Every row comes from one small tree of marks. Brackets hold a mark, then the marks that hang from it, in the order of their numbers. Every link used is in the known rows. Which tree was each row made from?
Known rows:
(j813 (j183 j119 j189) (j527 j593)): [ 3.05 -0.20 -0.31  0.90  0.52  0.56 -0.55  1.73  0.04  1.09  4.17  0.29
 -0.86  0.47 -0.38  0.11  0.38  4.18 -0.60  1.27  2.30 -1.95 -1.28 -3.27
 -2.72]
(j480 (j119 j183)): [-5.00 -0.60 -0.72  0.30 -0.45 -0.19 -1.30  0.49 -0.94 -2.42  0.18  0.03
 -0.40  1.34 -2.28 -1.00  1.01 -1.92 -4.02 -0.32 -1.54  1.96  4.55  0.46
  0.66]
(j527 j593 (j813 j183)): [-1.57 -1.35  1.27 -0.85 -1.23 -2.96 -0.71 -0.96 -2.87  1.57 -0.96  0.10
  0.26  1.00 -1.17  2.67  4.61  3.00 -1.73  1.48 -1.62 -3.08 -1.04  1.79
 -2.53]
(j701 j183): [-3.28  0.61  0.71  2.22 -0.49  2.00  0.29  1.52  1.30 -0.77 -0.05 -1.44
  1.15 -0.32  1.31  1.09  1.20 -1.08  0.49  3.91 -2.25  3.09 -2.06  0.03
 -0.95]
(j593 (j527 (j813 (j183 j119 j189)))): [ 2.17  0.21  0.11 -0.35  1.31  0.45  0.57 -0.27 -0.27 -0.54 -0.35  1.02
 -0.22  0.50 -0.34  1.44  0.18  2.50  2.07  0.98 -1.36  2.49 -1.54  1.96
  1.51]
(j813 (j183 j119) (j527 j593)): [ 1.03 -0.82 -1.28  0.87  0.80  0.88 -1.19  1.67  0.39  0.51  6.57  0.08
  0.35  1.05 -0.38  0.42  0.92  4.37 -1.81  1.81  0.78 -1.80 -1.41 -3.14
 -3.09]
(j527 (j119 (j183 j189)) j593 j813): [-0.41 -2.89  2.46 -3.15 -2.09 -3.96  0.84 -1.46 -1.69  4.15 -3.21  0.13
 -0.72  1.11 -3.50  1.28  2.83 -2.02 -0.57 -1.81  1.12 -4.54  0.50  3.29
  0.31]
(j527 j119): [-1.93 -0.74 -0.99 -0.81 -0.65 -1.32  0.38  0.14  2.50  0.78  3.23 -1.73
  1.31  1.24 -2.53  0.14  0.12 -0.25  0.41 -0.32 -1.15  1.77 -0.92  2.27
  0.74]
(j593 j527): [-0.84 -1.26 -1.30 -0.67  1.28  2.16 -0.06  0.26  0.66 -2.49  0.62 -1.12
  0.00  1.47 -0.09  0.43  0.00  0.52  0.63  0.25 -3.02  4.84 -1.81  2.84
  1.72]
(j119 j183 j527): [-3.46 -0.06 -0.77 -0.72  1.01  1.09 -3.23  1.18 -0.77 -1.79 -1.78 -0.95
 -1.76  1.44  3.75 -0.14 -1.45 -2.26 -3.07 -1.08 -0.37  1.11  1.80 -1.06
 -0.29]
(j527 j593 j813): [-1.33 -2.01  1.42 -2.14 -1.44 -2.25  0.38 -1.63 -3.56  1.71 -1.70 -1.19
 -0.03  0.67 -1.26  2.93  4.47  0.36 -0.79 -0.53 -2.03 -3.02 -1.16  3.50
 -0.64]
(j701 (j183 (j119 (j527 j593 j813)))): [-0.12 -0.10  1.80  0.54 -0.17  1.24  1.56  0.91 -0.89  0.55  0.70 -0.66
 -0.50 -0.71  3.55  2.57  0.14 -1.55  0.98  2.75 -0.69 -0.84 -0.47 -0.29
 -0.21]
(j119 (j183 j189) j527): [-1.52  0.60  0.21 -0.65  0.71  0.87 -2.68  1.16 -1.10 -1.12 -4.00 -0.84
 -2.95  0.93  3.81 -0.48 -1.91 -2.45 -1.96 -1.67  1.07  0.84  1.85 -1.09
  0.10]
(j183 j189 j813): [ 2.14  1.34  0.64 -0.77 -0.04 -0.47  0.19 -0.46 -0.47 -0.77 -5.12  0.11
 -0.98 -1.68 -0.13 -0.52  0.77 -0.65  2.75 -1.66 -0.02  0.62 -2.05  1.74
  1.06]
(j527 j119 (j813 j183)): [-1.72  0.43  0.22 -0.03 -0.76 -3.08 -0.20 -0.60  1.36  3.25  1.39  0.56
  2.31  0.62 -3.46  1.86  1.64  2.74  0.38  1.49 -1.52 -0.94 -0.90  1.71
 -0.50]
(j480 (j119 j527)): [-3.40  0.35 -0.69  0.50 -0.09  0.45 -0.95  0.78 -1.18 -1.94  0.74 -0.61
 -0.83  0.83  0.50  0.56 -0.91 -0.58 -2.92 -0.08 -2.57  1.05  5.17  0.53
  0.77]
(j189 (j701 (j183 j119 (j813 j527)))): [ 0.86  0.30 -1.15  2.65  0.08  2.63  2.22 -1.79  1.83  0.26  3.29  0.39
  4.66 -1.79 -0.13 -1.25 -0.84  0.63  1.79  1.91 -0.49 -0.09 -2.63 -1.98
 -0.58]
(j189 (j701 j183)): [-2.77 -0.09 -0.85  2.94 -0.97  1.35  1.45 -1.80  1.48 -0.24  2.46 -1.29
  4.45 -0.27 -0.07 -0.59  0.36  0.64  0.03  2.79 -1.77  2.29 -2.10 -0.40
 -1.55]
(j701 (j183 j119 (j813 j527))): [ 1.29  1.00  0.36  1.91  0.86  3.45  1.24  1.56  1.75 -0.06  1.05  0.75
  1.38 -2.41  1.14  0.32 -0.36 -1.08  2.79  2.73 -0.56  0.22 -2.86 -1.94
  0.20]
(j183 (j119 (j527 j593)) j189): [ 3.80 -0.02  0.57 -1.97  0.15 -0.62  1.11  0.27 -1.66 -0.61  1.11 -1.52
 -3.60  0.29  3.48  0.82 -1.55 -0.75  1.05 -2.16  2.27 -0.59  0.82  0.34
  0.92]
(j189 (j701 (j183 j119))): [-0.94  0.09 -1.21  2.47 -0.54  1.32  2.46 -1.90  1.59 -0.62  4.79 -1.22
  3.97 -0.38  0.35 -0.72 -0.53  0.47  0.83  2.24 -0.65  2.23 -2.00 -0.87
 -0.64]
(j183 j119): [ 0.55  0.52 -1.55 -0.89  0.61 -0.12  0.87  0.05  0.40 -1.93  5.11 -1.98
 -0.25  0.62  0.60  0.20 -0.19  0.07  0.79 -0.88 -0.21  2.73 -1.29  0.79
  1.13]
(j480 j119): [-3.78 -0.11 -0.81  0.65 -0.65 -0.28 -0.12  0.32 -0.67 -2.02  1.76 -0.81
  0.15  0.86 -2.36  0.06  1.13 -0.23 -2.42  0.21 -2.74  2.31  3.60  1.49
  0.68]

Which tree is each row?
[ 0.50  0.04 -0.69  0.52  0.39  1.43 -1.11 -1.20  0.13  0.18 -3.39  1.07
  1.50 -0.91 -1.20 -2.73 -0.39 -0.87 -0.30 -2.05  1.37 -1.00 -1.20 -1.69
 -0.27] | (j119 (j183 (j189 j701) (j813 j527)))
[-3.35  0.43  0.36 -1.06  0.75  0.34 -2.83  0.15 -2.24  0.15 -3.88 -0.18
 -1.08  0.86  2.99  1.23 -0.25 -2.06 -2.36 -1.24 -1.04 -1.03  1.74 -0.14
  0.31] | (j119 j183 (j527 j813))
[ 1.64 -0.33  0.96  1.12  0.35  2.75  1.64  1.27  0.85  0.28  0.78  0.74
  0.80 -2.07  0.99  0.70  0.62 -1.10  2.16  2.62 -0.19 -1.30 -2.58 -1.47
 -0.34] | (j701 (j183 j119 (j813 (j527 j593))))
[-1.68 -0.26 -0.73  0.17 -0.45 -0.23 -0.82 -1.33 -0.24 -0.89 -1.55 -0.87
  0.63  0.91 -0.59 -2.20  0.03 -1.06 -1.52 -1.55  1.20  1.78 -0.25 -0.26
 -0.42] | (j119 (j183 (j189 j701)))
[ 0.23  0.50 -0.24 -0.41  0.58  0.64 -1.55 -1.31 -0.95 -0.77 -5.53  1.00
 -0.67 -0.76  3.00 -1.94 -2.16 -2.01 -0.69 -2.53  1.48 -1.23  1.28 -1.28
  0.16] | (j119 (j183 (j189 j701) j813) j527)
[ 3.24  0.88 -1.24  0.05 -0.25 -0.64  2.59 -2.28  0.30 -0.71  4.01 -1.52
  1.04 -0.23 -0.08 -1.44 -1.46  0.92  1.98 -1.96  1.94  1.92 -1.11  0.12
  0.97] | (j183 j119 (j189 j701))
[ 5.43  1.17 -0.76 -0.58  0.09 -0.96  2.80 -3.07  0.12 -0.83  0.36  0.42
  1.16 -2.15 -0.38 -1.95 -1.23  0.27  3.81 -2.78  1.97 -0.01 -1.78  0.51
  1.65] | (j183 j119 (j189 j701) j813)
[-4.65 -0.24 -0.53  0.20  0.17  0.47 -2.01  1.08 -1.46 -2.34 -0.79  0.28
 -1.51  1.27  0.67 -0.46 -0.96 -2.27 -4.42 -0.61 -1.39  0.84  6.15 -0.47
  0.55] | (j480 (j119 j183 j527))
[ 3.60 -0.90  0.99 -1.25 -0.49 -0.02  0.75  0.16  0.35  2.56 -3.01  0.72
 -0.33 -1.44 -2.43 -0.54  0.59 -0.12  2.26 -1.82  1.09 -3.62 -1.83  0.82
  0.42] | (j183 j189 (j813 (j527 j119 j593)))
[ 1.90 -0.66  1.80 -1.27 -1.05 -3.31  0.78 -1.04 -2.89  1.76 -0.34  0.43
 -1.11  0.32 -0.71  2.32  3.25  2.72  0.08  0.51  0.70 -3.24 -0.74  1.30
 -1.46] | (j527 j593 (j813 (j183 j119 j189)))
[-2.00  0.09  0.45 -0.14 -0.46 -0.59 -0.66  0.10 -1.20 -2.02 -3.89  1.45
 -1.25 -0.30 -2.38 -1.71  0.75 -2.46 -1.89 -1.35 -0.27  0.55  4.21  0.67
  1.26] | (j480 (j119 (j183 j189 j813)))
[ 1.22  1.47  1.41  1.64 -0.27  1.53  2.18  1.45  1.19 -0.50  0.71 -0.98
 -0.58 -1.17  1.85  0.67 -0.50 -1.48  2.76  2.63  0.68  2.82 -1.84 -0.61
  0.33] | (j701 (j183 j119 j189))
[ 0.58  1.01 -0.80  2.16  0.35  0.62 -1.45  2.21  3.34  2.84  3.14  0.48
  1.32  0.48 -2.69 -0.45 -0.88  4.17 -0.08  1.89  0.91 -0.14 -1.29 -2.73
 -2.13] | (j813 (j183 j189) (j527 j119))
[ 0.01  0.63  0.43  0.64 -1.39 -3.51  0.97 -2.01  1.30  4.10  0.67  0.86
  3.08  0.04 -3.87  0.75  0.78  3.33  1.04  0.80 -0.19 -1.45 -0.83  1.31
 -0.64] | (j527 j119 (j813 (j183 (j189 j701))))
[ 2.30  0.78  0.04 -0.10  0.43 -1.26 -0.68  1.08 -0.41 -0.81  2.09  0.04
 -2.49  0.80  2.85  0.61 -0.81  2.85 -0.39  0.85  2.01  0.00  0.57 -1.62
 -1.69] | (j813 (j183 (j119 (j527 j593)) j189))
[-0.65  1.08  0.50  1.59  0.55  2.35  0.94  1.84  1.22 -1.05  2.31 -1.03
 -0.41 -0.57  4.17  1.40 -1.53 -1.60  1.14  3.01 -0.56  2.08 -0.61 -1.32
  0.09] | (j701 (j183 (j119 j527)))
[ 3.98  0.22  1.49 -2.24 -0.02 -1.38  1.45 -0.53 -2.84  0.95 -0.66 -0.86
 -3.10 -0.36  2.89  1.84 -0.75 -0.63  1.56 -2.20  1.67 -2.40  0.82  1.01
  1.28] | (j183 (j119 (j527 j593 j813)) j189)
[-0.14 -0.58  0.23 -1.60 -0.51 -1.66 -0.09 -0.12  1.91  0.89 -2.53  0.42
 -0.28  0.07 -2.51 -1.49 -0.29 -2.40  0.84 -1.93  1.19  0.08 -0.28  1.45
  1.23] | (j527 (j119 (j183 j189 j813)))
[-2.65 -1.83  1.22 -2.25 -0.08 -0.79 -2.34 -0.29 -3.79  0.77 -4.21 -0.12
 -2.12  1.40  2.79  1.70  1.27 -2.21 -3.30 -1.48 -0.38 -3.56  2.07  0.53
 -0.59] | (j119 j183 (j527 j593 j813))
[-3.32 -0.07  0.12  0.27 -0.64 -0.39 -0.84  0.51 -1.14 -1.90 -1.66  0.11
 -1.30  0.88 -2.22 -1.26  0.63 -2.04 -3.09 -0.88 -0.37  1.88  4.62  0.45
  0.84] | (j480 (j119 (j183 j189)))
[-2.78  0.55  1.15 -0.10 -0.29 -0.36 -1.27  0.24 -2.77 -0.26 -4.31  0.91
 -1.87  0.24  0.14  0.40 -0.48 -2.24 -2.98 -1.15 -0.70 -0.97  6.25  0.15
  1.30] | (j480 (j119 (j183 j189) (j527 j813)))
[ 0.36  0.13 -1.00 -0.05  0.68 -0.98 -1.17  1.08 -0.05 -1.43  4.36 -0.05
 -1.26  1.36  2.75  0.99 -0.28  3.08 -1.52  1.43  0.51  0.18  0.33 -1.59
 -2.04] | (j813 (j183 (j119 (j527 j593))))
[ 0.54  0.50 -0.74  1.99  0.05  1.54  2.14 -2.04  1.22 -0.60  1.81  0.25
  3.39 -1.63  2.07 -0.79 -1.65 -0.23  1.67  1.60 -0.53  0.31 -1.26 -1.29
 -0.13] | (j189 (j701 (j183 (j119 j527) j813)))
[ 0.11  1.66 -0.85  2.78  0.81  1.76 -2.42  2.30  1.41  1.03  1.65  0.16
  0.66  0.18 -0.68 -0.17 -0.05  4.59 -0.80  2.17  0.25  0.75 -1.86 -3.44
 -2.81] | (j813 (j183 j189) j527)
[-0.02  1.54 -1.57  0.75  1.26 -0.29 -1.47  1.30  0.87 -1.74  4.57 -0.13
 -0.68  0.94  2.85  0.65 -1.27  3.15 -1.01  1.61  0.14  1.87  0.21 -2.06
 -1.39] | (j813 (j183 (j119 j527)))
[ 2.17  1.76 -1.37  1.49  0.55 -0.80 -0.06 -0.57  0.87 -0.82  3.73  0.08
  0.33  0.31  2.32 -0.67 -2.32  3.83  0.00  0.79  1.91  1.19  0.27 -2.53
 -1.55] | (j813 (j183 (j119 j527) (j189 j701)))
[ 1.63  1.83 -0.65  0.86  0.44 -1.22 -0.33  1.01  0.95 -1.30  3.08 -0.13
 -1.01  0.45  0.66 -0.04 -0.28  3.23  0.54  1.17  1.50  2.57 -0.91 -1.27
 -1.14] | (j813 (j183 j119 j189))
[ 1.01 -1.88 -0.29 -1.76  0.90  0.74  0.38  0.05  2.09 -0.67 -2.39  1.14
 -0.46  0.82 -2.06 -1.11 -1.16 -1.78  1.66 -1.21 -0.45  2.58 -0.84  2.86
  2.71] | (j593 (j527 (j119 (j183 j189 j813))))
[-3.64 -0.43 -0.34 -0.15 -0.20 -0.26 -1.10  0.06 -1.01 -2.52 -2.14  1.33
 -0.33  0.12 -2.46 -1.40  1.20 -2.23 -2.80 -0.82 -1.55  0.68  4.04  0.75
  1.00] | (j480 (j119 (j183 j813)))
[-0.97 -0.48  0.75 -0.96 -1.37 -2.78  0.87 -2.47  0.34  3.71 -1.62  0.23
  2.22  0.45 -3.83 -0.21  0.49 -1.00  0.31 -1.70  0.53 -1.76  0.10  2.06
  1.15] | (j527 (j119 (j183 (j189 j701))) j813)
[ 0.74 -1.23  1.50 -2.47  0.18 -0.38 -1.90  0.25 -2.67 -0.61 -7.33  0.90
 -3.84 -0.07  3.46 -0.39 -0.17 -3.11 -1.34 -2.56  1.79 -3.26  1.66 -0.07
 -0.26] | (j119 (j183 j189 j813) (j527 j593))
[-1.08 -3.73  0.60 -3.15 -1.26 -2.77  0.05 -0.68  0.36  1.01 -1.14  0.34
 -0.48  1.12 -2.93 -0.51  2.03 -2.45 -1.21 -1.77  0.77 -3.05  0.05  2.49
  0.02] | (j527 (j119 (j183 j813)) j593)
[-0.67 -2.48 -0.66 -0.65 -0.45  0.71 -0.14  0.94  1.10  2.82  4.01 -1.34
  1.21  1.25 -3.02  0.46  0.96  0.82 -1.02 -0.16 -0.63 -2.46 -1.31  0.20
 -1.03] | (j813 (j527 j119 j593))
[ 0.84  0.98  0.75  1.14  0.30  1.60  1.78  0.78  1.41 -1.38  0.01  0.39
  0.68 -2.07  1.60  0.46  0.23 -1.80  2.97  2.52 -0.73  1.45 -2.39 -0.29
  0.62] | (j701 (j183 j119 j813))
[-0.03 -0.87 -0.41 -0.98 -0.78 -1.75  0.49 -1.65  2.18  1.22 -1.35  0.62
  1.51  0.06 -3.10 -2.27 -0.62 -1.67  0.72 -2.02  1.40 -0.33 -0.36  1.13
  0.89] | (j527 (j119 (j183 (j189 j701) j813)))
[ 3.38  1.68  1.40  1.93  0.55  3.17  1.94  1.60  1.47  0.60 -1.19  0.92
  0.18 -2.99  1.32  0.03 -0.88 -1.35  3.91  2.16  0.90  0.04 -2.60 -2.01
  0.51] | (j701 (j183 j119 j189 (j813 j527)))
[-0.16 -1.60 -0.13 -1.49  0.44  0.04  1.21 -0.85  1.06  1.21 -0.03  0.03
  1.39  1.10 -2.67  1.59  0.25  0.13  1.97 -0.11 -2.98  1.80 -1.36  4.40
  2.77] | (j593 (j527 j119 j813))
[-1.70  0.39  0.60 -0.24  0.14  0.17 -1.46  0.65 -1.76 -1.85 -4.95  1.61
 -2.42 -0.38  0.60 -1.08 -1.25 -2.84 -2.36 -1.59 -0.18 -0.53  5.86 -0.30
  1.32] | (j480 (j119 (j183 j189 j813) j527))
[ 2.41  1.93 -1.19  2.13  1.32  1.61 -1.18  2.18  1.58  0.60  4.60  0.23
  0.12 -0.01 -0.19 -0.46 -1.19  4.33  0.26  1.46  1.72  0.72 -1.55 -4.04
 -1.79] | (j813 (j183 j119 j189) j527)
[ 0.66 -0.02 -1.00 -0.27  0.58  1.22 -0.42  0.39  1.96  1.38  0.09  0.47
  1.91 -1.17 -2.45 -0.50  0.00  0.31  1.55 -0.74 -1.20 -1.32 -2.33  0.20
  0.72] | (j183 (j813 (j527 j119)))
[ 3.08  0.88 -0.78  1.15  0.13  1.56  0.55 -1.87  0.36  1.22 -2.16  0.67
  2.61 -2.14 -1.59 -2.00 -0.58  1.38  2.30 -1.68  0.40 -1.44 -2.48 -0.96
  0.00] | (j183 (j189 j701) (j813 j527))
[ 5.90  0.23  1.08 -2.66  0.55 -0.81  1.42 -0.44 -1.78 -0.76 -2.66  0.56
 -3.50 -1.67  3.31  0.23 -1.34 -1.43  2.83 -2.90  2.29 -2.69  0.22  0.72
  1.54] | (j183 (j119 (j527 j593)) j189 j813)
